In the rows, 128 means zero.
Known rows, with every way that one mark hangs from another
(tidu (komu liga (rafe (sulo bikur)))): [154 134 100 122  76 109 110 121 119 110 125 122 177 100 158 122  97  73
  93 133 138 164 150 123]
(bekop nisuv): [143 116 108  96 182 137 142 119 116 127 118  83 168 147 170 121  91 102
 138 115 183 178 179 128]
(sulo bikur rafe): [ 60 105  69  53 123 136  83 101 173 133 105  44 191  87 167 112  98 106
 117 129 146 173 143 127]
(rafe komu): [162 136 105  99 143 140 138  99 203 151 129  90 157 150 119 127  96 106
 141 121 158 173 150 110]
(bikur (sulo (rafe godu komu))): [101 121  75 107 147 148 100 102 179 182  95 130 150 153 138  95 104 101
 117 120 111 189 154 117]
(bikur sulo): [119 111  82  98 160 135 160  92 103 172 101  57 158 114 152 122  97  90
 153 125 135 163 168 119]
(bikur (sulo (rafe (komu liga)))): [124 118  78 130 124 122 161 112 168 155 123  89 145 141 121 118 115  93
 131  95 122 174 145 126]
(komu leson (liga vupi) (rafe godu)): [ 88 137 108 136 107 129 124 146 119 125 122 104 146 199 123 109 109 117
 123 144  93 139 156 129]
(bikur (sulo rafe)): [ 76  99  65  84 147 129 129 101 112 168  97  64 162 106 135 112 104 100
 135 110 123 171 160 125]
(bikur (sulo (rafe godu (komu leson)))): [ 69 125  77 131 154 157 114 115 165 165 102 129 132 128 116 111 121 116
 117 121 120 183 133 106]
(bikur (sulo (rafe godu))): [ 59 105  66  90 163 143  97 105 126 183  81  94 147 136 151  96 103 103
 120 138 108 176 166 123]
(sulo bikur (rafe godu (komu leson))): [ 54 131  81 101 134 165  69 116 228 130 109 112 164 114 143 112 113 121
  99 136 141 188 118 107]
(nisuv vupi): [110 120  87  57 132 126 139 116 104 143 124  34 149 126 154 113 101 101
 137 110 132 148 157 110]
(komu leson (liga vupi) (rafe godu (sulo bikur))): [115 137 100 146  89 123  86 121  94 106 120 116 169 176 202  98 108 101
  98 134  84 161 131 128]
(bikur (sulo (rafe godu (komu leson (liga vupi))))): [117 133  91 156 112 134 158 130 176 162 121 102 141 187 137  99 121 108
 126  99 102 157 138 125]
(komu leson liga): [ 85 128 102 125 158 135 169 123 128 119 128  52 122 141 108 150 121 119
 143 141 157 148 140 114]
(leson (komu liga)): [138 124  99 143 114 123 181 128 142 128 132  63 123 129  85 153 108  94
 152 112 140 169 148 115]
(komu leson (rafe godu)): [ 42 130  96 111 151 154  82 132 111 123 104 132 140 144  98 118 111 125
 117 169 109 166 154 109]
(lise vupi): [119 125  84  67 141 149 142 105 179 178 124  35 176 171 130 124 105 117
 127 154 153 148 162 130]
(tidu kame (komu leson liga (rafe sulo))): [162 139 105 130  93 123 122 130 104 110 144 160 104  94  51 136 108 104
 112 119 118 132 150 111]
(komu leson (liga vupi)): [129 132 113 125 123 122 185 127 135 129 139  38 149 164 132 134 111 115
 149 116 146 130 146 126]
(sulo bikur): [106 117  85  70 138 141 118  91 161 138 110  33 187  97 181 121  90  96
 134 140 157 167 152 121]

Rows
[ 46 135  97 139 143 143 110 143 109 112 113 127 117 172  99 127 119 121
 115 167 105 155 151 117]	(komu leson liga (rafe godu))
[227 152 122 150 119 120 123 102 182 163 134 130 144 247 176  95  99  97
 116 112 116 168 143 123]	(rafe godu (komu (liga vupi)) sulo)
[116 126  83 135  90 139  54 112  96 119 105 147 164 109 153 111  96  84
 102 131  89 209 134 112]	(leson (komu (rafe godu (sulo bikur))))
[ 58 136  83 129 123 153  98 128 226 118 118 105 147 140 140 118 121 118
  96 140 133 179 116 115]	(sulo bikur (rafe godu (komu leson liga)))
[167 132  98 163  44 116  97 126 115 118 124 126 171 160 180 101  94  77
 107 106  66 180 137 131]	(leson (komu (liga vupi) (rafe godu (sulo bikur))))
[148 144 103 135 112 136  87 135 114 126 128 193  90 129  65 121 106 106
  95 143 102 138 157 109]	(tidu kame (komu leson liga (rafe godu sulo)))
[137 149 100 164 140 149 105 102 164 120 125 128 135 163 175 120 120 103
  99 142 138 189 108 105]	(rafe godu (komu leson liga) (sulo bikur))
[ 69 139  95 139 146 148 113 136 205 131 125 129 113 178  92 125 127 130
 105 134 131 173 127 109]	(sulo (rafe godu (komu leson liga)))
[177 152 113 159 107 135 118 105 176 130 135 113 164 192 204 104 108  99
 108 118 123 168 113 118]	(rafe godu (komu leson (liga vupi)) (sulo bikur))
[119 123  95 146  84 121 151 146 115 105 134  96 133 127  68 146 108  93
 139 113 103 171 150 119]	(leson (komu liga rafe))
[ 87 128  79  81 124 156  64 104 245 150 102 108 178 135 166  96  98 108
  97 137 132 193 138 119]	(sulo bikur (rafe godu komu))
[176 136 110 172  63 110 112 137  93 129 129 142 137 198 131 105  99  89
 116 103  68 176 149 124]	(leson (komu (liga vupi) (rafe godu sulo)))
[ 66 128  97 131 128 127 141 141  95  96 129  91 133 135  88 141 121 118
 130 143 122 152 145 119]	(komu leson liga rafe)
[165 141  96 114 140 148  64  77 182 151 110 131 169 153 204  95  94  92
 101 138 135 200 130 108]	(rafe godu komu (sulo bikur))
[125 139 114 121 110 124 104 131  84 115 126 152 147  90  88 136 112 105
 108 133 149 163 142 103]	(tidu (komu leson (rafe sulo)))
[ 99 125  93 128 112 143  91 138 128 135 106 134 136 133  83 121  97 102
 125 140  94 187 161 110]	(leson (komu (rafe godu)))
[187 139  99 131 116 125 123  86 171 122 139  96 164 150 188 120 104  85
 116 111 145 185 120 117]	(rafe (komu liga) (sulo bikur))
[ 96 125  84 100 124 140  32  96  99 128  95 137 177 142 197  91  92  94
  91 160  98 193 146 120]	(komu (rafe godu (sulo bikur)))
[175 147 122 142 110 125 187 127 193 129 155  64 151 181 119 134 113 112
 148  97 148 141 133 118]	(rafe (komu leson (liga vupi)))
[139 135 113 148  90 107 132 128  65 102 142 109 152 172 133 119 116 110
 124 108 103 151 133 127]	(komu leson (liga vupi) (rafe sulo))
[ 68 135  91 111 154 160  85 125 207 143 113 134 131 147  91 118 118 134
 108 136 140 183 129 103]	(sulo (rafe godu (komu leson)))
[191 156 122 165 129 129 133 114 162 142 141 134 127 223 153 111 115 112
 118 115 121 162 124 113]	(rafe godu (komu leson (liga vupi)) sulo)
[133 136 102 112  89 131 145 148 150 113 143 125 111  84  30 142 105 107
 127 129 128 116 166 115]	(tidu kame (komu leson liga rafe))
